Each row was made from one walk, in order. Every step used is in the known rows, and no mark comes twice. Write each row's walk.
Known rows:
X/J/A: [ 0.46  0.24  2.69  0.45 -0.14 -0.58 -1.32  1.31  1.01 -0.47  0.61  1.37
  0.52  1.16 -0.73  1.88  3.01 -2.17 -2.22 -0.62 -2.70  0.71 -1.70]
Q/B/J: [-0.86 -1.66 -2.05 -1.11 -5.40 -0.45  2.49  2.54  2.17 -0.01 -0.73 -0.66
 -1.59  2.15 -0.09  1.33  0.76 -1.72 -0.44  1.60  1.95 -2.02 -0.80]
U/Q: [ 1.44 -1.85  2.06 -1.50  0.64 -0.02 -1.54 -1.91 -1.44 -1.35 -0.30 -0.65
  2.02 -1.96 -0.18 -1.71 -2.08  0.59  0.08  2.71 -4.35  1.05 -0.43]
A/Q/X/J: [-0.47  2.28 -1.47  4.33  4.29  2.26 -1.01  1.62 -3.15  2.67  4.33 -1.12
  2.22  1.52  2.99 -1.00  4.69 -3.25 -2.26 -1.69  4.06  3.42 -0.57]
B/Q/X: [ 0.85  0.07 -2.58  2.05  0.12  2.28  1.12  1.37 -2.10  1.00  0.13 -0.23
  0.76  0.95 -1.72 -1.12  1.08  0.99 -0.23  1.98  3.58  1.45  0.03]
J/U/Q: [ 0.91 -2.41  1.37 -2.78  2.52  0.24 -1.74 -2.11 -1.50 -2.63 -3.52 -1.99
  0.14 -3.03 -0.02 -0.74 -5.72  0.45  1.12  1.42 -5.05  0.77 -0.20]
X/J/B/Q: [-2.40  4.20  0.58  1.60  2.16  0.70  0.50  2.72 -1.28 -1.20  3.11  1.78
  1.45  0.16 -3.10  4.65  4.05 -0.81 -1.48  0.65  3.37  1.39  0.16]
B/J/A/Q: [-0.87 -0.71  1.62  2.22 -7.38 -2.97 -4.14  1.20 -0.82  2.04  0.27  1.12
  2.10  1.92 -0.40 -0.20  0.96 -3.73  2.28  2.21 -0.84 -4.43 -0.31]
U/J: [ 0.94  0.22 -0.72 -1.18 -0.94 -0.87  1.51 -1.43  0.28 -0.49  1.25  0.94
  0.90 -1.91  1.71  0.13 -2.02  1.23  0.98 -2.61 -2.43 -1.00  0.29]
A/Q/B: [ 0.56 -0.16 -1.43  2.97  0.56  0.36 -0.75  2.35  1.84  4.15  0.01 -1.33
 -0.94  3.05  2.93 -1.62 -0.84 -1.07  0.58 -0.02  4.18  1.06  1.27]
G/J/U/Q/B: [ 0.39 -3.18 -0.62 -2.99  3.88 -0.55  4.52 -1.78  0.78 -3.20 -6.23 -6.50
 -0.49 -0.91 -0.10 -1.05 -8.40  1.34 -1.58  0.49 -1.50  3.02 -0.28]
Q/U/J: [-0.08  1.26  0.30 -1.47 -1.69  0.15  0.42 -4.62 -1.10 -1.08  0.46  4.14
 -1.31 -2.61  0.99  0.04 -1.53  2.18  2.49 -3.19 -0.45 -2.21  2.52]
J/A/Q: [ 1.38 -0.21  1.98  2.89 -2.58 -2.29 -4.53  0.68  0.31  2.72 -0.17  0.73
  1.55  1.60  0.51 -1.89 -0.13 -1.89  1.41  0.87 -1.21 -1.46 -0.15]
U/Q/B: [ 1.27 -2.80  0.73 -2.09  2.04  0.10  1.81  0.65  2.71  0.31 -0.97 -1.94
 -1.06  0.27  0.64 -1.19 -2.47  1.34 -0.75  1.73 -1.39  1.44 -0.87]
G/J: [ 0.64  0.54 -1.09  0.76 -2.42 -0.40  2.02 -2.01 -2.98 -2.25 -2.91 -3.14
  2.57 -1.15 -0.77 -1.83 -2.76 -0.92 -2.05  0.06 -0.94  1.99  0.51]
A/Q/B/J: [-1.56 -0.96 -1.73  2.10 -4.27 -0.35  0.32  2.94  0.82  3.33  1.12 -1.11
  0.01  3.37  2.11 -0.04  0.49 -2.44  1.64  1.82  4.25 -2.61  0.88]
A/Q/B/J/X: [-1.17 -2.29 -2.29 -0.01 -2.38  1.65  0.97  2.48  2.96  3.50 -0.77 -0.52
 -2.12  2.16  2.85 -1.79  1.73  1.83  2.13  2.02  1.38 -1.40  2.25]
X/J/B: [-1.13  5.01  0.86  0.04  2.20 -0.38  0.10  1.62 -0.64 -2.45  3.45  0.27
  0.80 -0.91 -1.48  3.00  4.40 -2.66 -3.26 -2.17  0.74  1.65 -2.72]
X/J/A/Q/U: [-1.00  1.98  3.44  4.02 -0.18  0.33 -5.37 -1.56 -1.56  2.11  1.53  4.22
  0.21  1.23  0.66  1.31  3.60 -2.39  1.12 -1.39  1.52 -0.34  2.11]
U/Q/X/J: [ 0.43 -0.35  0.71 -0.63  6.08  1.84  1.01 -0.14 -1.88 -1.11  3.66 -1.85
  1.99 -0.90  0.74 -0.60  3.04 -0.93 -3.54 -0.07 -0.83  4.12 -2.97]
Q/U/J/A: [ 0.72  0.13  2.44 -1.76 -3.63 -2.63 -0.71 -3.70  1.73 -0.75 -0.71  4.30
 -1.37 -1.36 -0.79  0.52 -1.45  2.15  2.63 -3.27 -2.62 -3.51  0.66]
G/Q/U: [ 1.03  1.90 -0.47  0.71  0.28  1.11 -2.86 -4.04 -0.36 -0.32 -1.40  2.47
 -1.47 -2.13 -0.61 -1.68 -0.79  2.78 -0.03  1.30 -0.84 -0.32  5.38]
J/B/Q: [-0.79  3.04 -0.13  1.12 -1.44 -0.93 -0.25  1.75 -1.22 -0.96  0.34  1.52
  0.69 -0.30 -3.85  1.97  1.08  0.76  0.71  1.64  2.13 -0.71 -0.19]
B/Q/U: [-0.62  0.28 -0.19  1.90 -2.93  2.88 -1.61 -2.60 -3.31  0.31 -1.52  4.73
 -0.74 -0.37 -2.84  0.66  0.21  1.62  3.00  2.56  3.23 -1.29  4.54]
U/Q/X/J/B: [-0.44  3.58  1.36 -1.59  6.53 -0.71  1.42  0.76 -1.37 -3.01  4.97 -2.11
  1.70 -1.99 -1.29  0.71  4.40 -0.94 -4.49 -1.50  0.20  3.24 -5.30]

Which walk is each row?
[-1.55  0.37  2.23  2.10 -8.58 -2.13 -5.33 -1.99 -2.38  1.27 -0.20  3.90
  0.15  1.26 -1.38 -0.05  1.61 -2.71  3.76  1.54  1.11 -5.48  2.03] : B/J/A/Q/U
[ 0.93 -1.43  0.64  0.76 -0.05 -4.09  0.94  1.79  5.53  4.41  0.44 -0.08
 -1.11  3.14  3.00  0.03 -3.09  1.24  1.84 -3.13  0.44 -2.18 -0.16] : U/J/A/Q/B
[-0.86 -0.97 -3.64 -1.71 -0.23 -0.77  1.87  1.22  5.06 -0.53 -4.29 -2.47
 -3.31  0.74  0.10  1.40 -4.68  0.97 -0.47  1.82 -0.40 -2.72  2.80] : G/Q/B/J/U
[ 0.75 -0.34 -0.54 -3.32 -0.35  2.21  1.13 -4.74  1.17 -0.74 -0.63  4.64
 -3.29 -3.65  1.83 -1.83 -0.56  6.68  2.91 -3.05 -3.14 -0.90  3.84] : Q/U/J/X
[-0.33  0.68  2.74  3.94  1.02 -0.63 -3.98  1.72 -0.15  2.59  2.26  1.21
  2.23  2.47  1.19  0.84  2.94 -3.19 -0.41 -0.74 -0.29  0.46  0.12] : X/J/A/Q
[ 1.03  1.00  0.65  0.55  1.52 -0.38  0.28  2.39  0.86 -0.40  2.06 -0.64
  0.48  1.63 -0.59  0.19  5.05 -2.29 -3.85 -2.16 -0.29  2.14 -4.27] : Q/X/J/A
[-0.72 -1.31 -1.01 -1.89  0.00  3.44  1.65 -3.89  0.53  0.86 -1.54  5.64
 -2.48 -2.63 -0.08 -0.35 -1.45  8.78  4.77 -0.61 -0.32 -1.10  6.44] : B/Q/U/J/X
[ 0.57  0.21 -1.79 -0.69 -0.28 -0.30  2.34 -2.63 -2.71 -3.84 -5.90 -4.68
  0.67 -1.85 -0.83 -1.02 -6.11 -1.17 -0.80 -0.85 -1.62  2.04  0.79] : G/J/U
[ 0.76 -3.44  0.04 -3.53  3.99  0.33  1.23  0.32  2.92 -1.26 -3.68 -3.03
 -2.94 -0.18  0.76 -0.01 -6.12  1.38  0.23  0.67 -2.12  1.46 -0.82] : J/U/Q/B
[-3.06  5.22  1.29  1.83  1.13  1.72 -0.76 -0.79 -3.13 -1.47  1.93  4.97
 -0.46 -0.35 -3.74  4.72  4.68  0.14  0.09 -0.24  4.95  0.19  2.36] : X/J/B/Q/U
[ 0.84 -0.47  1.76  1.33 -1.02 -3.60 -2.10 -0.61  1.79  2.77  1.06  1.37
  1.80  0.26  2.28 -0.61 -2.29  0.49  2.90 -2.48 -2.76 -2.54  0.18] : U/J/A/Q
[-0.02 -0.51 -3.32 -0.65 -2.51 -0.60  1.87  1.82  3.84  1.31 -0.94 -1.19
 -1.71  1.61  0.33  0.31 -0.95  1.11 -1.57  2.78  0.53 -2.18  2.51] : G/Q/B/J
[-1.54 -1.64 -2.60 -2.26 -3.84  0.04  2.22  2.47  2.33 -1.34 -3.91 -1.95
 -2.92  1.48  0.15  2.19 -2.95 -1.52  0.81  0.45  1.29 -2.82 -0.43] : Q/B/J/U
[ 1.45  0.51 -0.13  1.47  0.28 -3.48 -0.33  0.40  1.13  3.05  2.55 -0.63
  1.50  1.29  2.13 -2.10 -0.35  0.03  1.18 -3.88 -0.11 -1.35 -2.09] : U/J/A/Q/X
[ 1.12 -1.36  3.15 -0.99  4.15 -0.76 -0.30  0.81  0.71 -0.98  2.29 -1.44
  1.74  0.04 -0.77 -0.28  3.01 -0.87 -3.56  0.31 -2.97  2.78 -4.60] : U/Q/X/J/A
[-0.21  0.10  1.78  3.15  2.24 -0.85 -0.72  4.04  4.12  4.14  1.80 -0.01
 -0.61  4.63  2.28  1.43  2.52 -2.38 -1.31 -1.45  2.55  1.27 -0.15] : X/J/A/Q/B
[-0.70 -3.61  0.34 -2.74 -2.71 -0.69  2.18  0.70  1.57 -0.43  0.12 -1.56
 -0.45  0.53  0.06  0.43 -1.24 -0.08 -0.24  3.54 -0.77 -1.80 -0.91] : U/Q/B/J
[ 1.71 -1.00  1.30 -1.92 -2.43 -3.59  0.81 -0.85  2.82 -0.45 -0.22  1.57
  0.28 -0.68  0.39  0.55 -2.17  1.52  0.95 -2.48 -4.64 -2.11 -1.42] : U/J/A
[-0.52  1.60 -0.03  1.75 -0.51  0.11 -1.99 -4.44 -1.99  2.11  2.18  3.85
  0.28 -1.43  3.03 -0.86 -1.69  0.86  4.46 -2.76  1.70 -2.33  4.23] : A/Q/U/J
[ 2.00  0.66  0.31  3.06 -0.43 -1.94 -2.67  1.58  0.02  2.92  0.51 -1.53
  1.34  2.14  0.26 -3.03  1.96 -1.94 -0.14 -0.45  1.13  0.40 -2.87] : J/A/Q/X
[-0.38 -4.94 -0.09 -4.70 -1.09  1.16  2.94  0.87  4.04 -0.29 -1.73 -1.38
 -2.56 -0.47  0.78 -1.49  0.26  4.47  0.30  3.42 -3.27 -0.40  0.21] : U/Q/B/J/X
[-0.67  4.61  0.55 -2.54 -1.32 -2.36  0.86 -3.71 -0.37 -2.68  1.59  3.74
 -1.52 -3.58 -1.19  1.80 -0.27  1.84  1.12 -4.66  0.68 -2.34 -0.08] : Q/U/J/B
[-0.51 -1.89 -1.08 -2.39 -4.95  1.87  0.24  0.00  0.75 -0.87 -1.44  0.40
 -0.83 -1.52 -0.31 -1.55  2.14  2.14  1.08  2.30 -3.51 -1.62  0.50] : B/J/X
[-1.71  4.15  0.53  0.85 -2.36  0.58 -1.46 -1.87 -1.95 -1.52 -0.24  4.47
 -0.94 -1.38 -5.00  2.25  1.72  1.57  2.02  1.30  4.56 -1.43  1.97] : J/B/Q/U
[ 2.10 -1.48 -0.05 -1.37  2.64  0.23  0.34 -0.94 -2.00 -1.12  0.99 -2.54
  1.47 -1.65  0.09 -3.46 -0.14  0.72 -1.71  1.08 -1.80  2.40 -2.94] : U/Q/X
[ 0.43  2.10 -1.35  1.29  3.35  2.19  1.23  1.54 -1.57 -0.34  3.10 -1.11
  0.81  0.59  1.13  0.11  4.99 -2.37 -3.92 -1.96  1.98  3.59 -2.57] : Q/X/J
[ 1.43  1.45 -2.08  3.50  1.19  0.61 -1.90  0.96 -2.80  2.85  1.55 -1.49
  1.88  0.92  1.84 -3.46  1.59 -2.10  0.06 -0.37  3.54  1.76 -1.22] : A/Q/X
[-0.54 -2.20  0.86 -2.79  7.40  2.07  1.93  0.86  2.41 -1.45 -1.52 -2.57
 -2.11  0.19  1.55  2.73 -2.83  0.08 -1.85 -0.76 -1.33  2.95 -0.31] : X/J/U/Q/B
[-0.43 -2.23 -1.05 -2.94 -0.52 -0.47  0.64 -0.79 -2.33 -3.37 -1.49 -3.29
  0.41 -2.05 -0.98 -0.61 -2.74 -1.15  0.16  2.09 -2.05 -1.17 -2.84] : B/J/U/Q/X
[-0.76  0.90 -0.02 -0.04  3.38  2.13 -0.32  0.54 -0.90 -2.34 -0.79 -0.66
 -0.40 -0.74  1.03  2.48 -0.75 -2.42 -1.21 -1.72 -1.13  2.02  0.26] : X/J/U
[ 1.27 -1.13 -1.76 -0.81 -0.62  1.60  2.96 -2.51 -0.51 -1.92 -4.47 -2.98
  0.70 -2.49  0.04 -4.12 -1.31  4.11 -1.40  0.66 -3.34  3.15  1.48] : G/J/X
[-0.69  0.83 -1.52  2.99  3.36  3.69  1.77  2.62 -2.14  1.00  2.89  0.58
  1.44  1.70 -0.82  1.39  4.46 -0.50 -2.15  1.04  4.54  2.99  0.58] : B/Q/X/J
[-0.06  0.43  0.48  2.40  1.68  0.95  0.66  3.11 -0.05  1.19  1.72  0.92
  0.94  3.14 -2.39  1.79  4.52 -0.71 -1.92  0.46  2.31  1.59 -1.38] : B/Q/X/J/A
[ 1.49 -1.55 -0.85 -2.59  4.68  0.60  0.16 -1.08 -1.57 -2.67 -1.67 -3.89
 -0.14 -2.42 -0.05 -2.07 -4.06  0.39 -0.32  0.53 -2.30  2.14 -2.42] : J/U/Q/X
[-0.26 -0.31 -0.48  2.38 -5.61 -2.98 -2.28  2.28 -0.58  2.19  1.37 -0.88
  1.74  2.51 -0.52 -1.57  2.83 -3.48  0.62  0.82  1.39 -3.18 -2.52] : B/J/A/Q/X
[-1.17 -2.71  0.72 -3.46 -2.04 -0.53 -1.08 -1.84 -2.12 -3.54 -2.59 -1.53
  0.77 -2.55 -1.17  1.02 -4.58 -1.33  1.92  3.18 -4.53 -2.56 -0.51] : B/J/U/Q
[-1.13  0.82 -2.49  1.70  5.04  3.99  1.65  2.13 -1.79 -0.55 -0.26 -1.14
  0.26  1.13 -1.02  2.58  0.40 -0.59 -1.10 -0.64  3.95  2.69  0.42] : B/Q/X/J/U
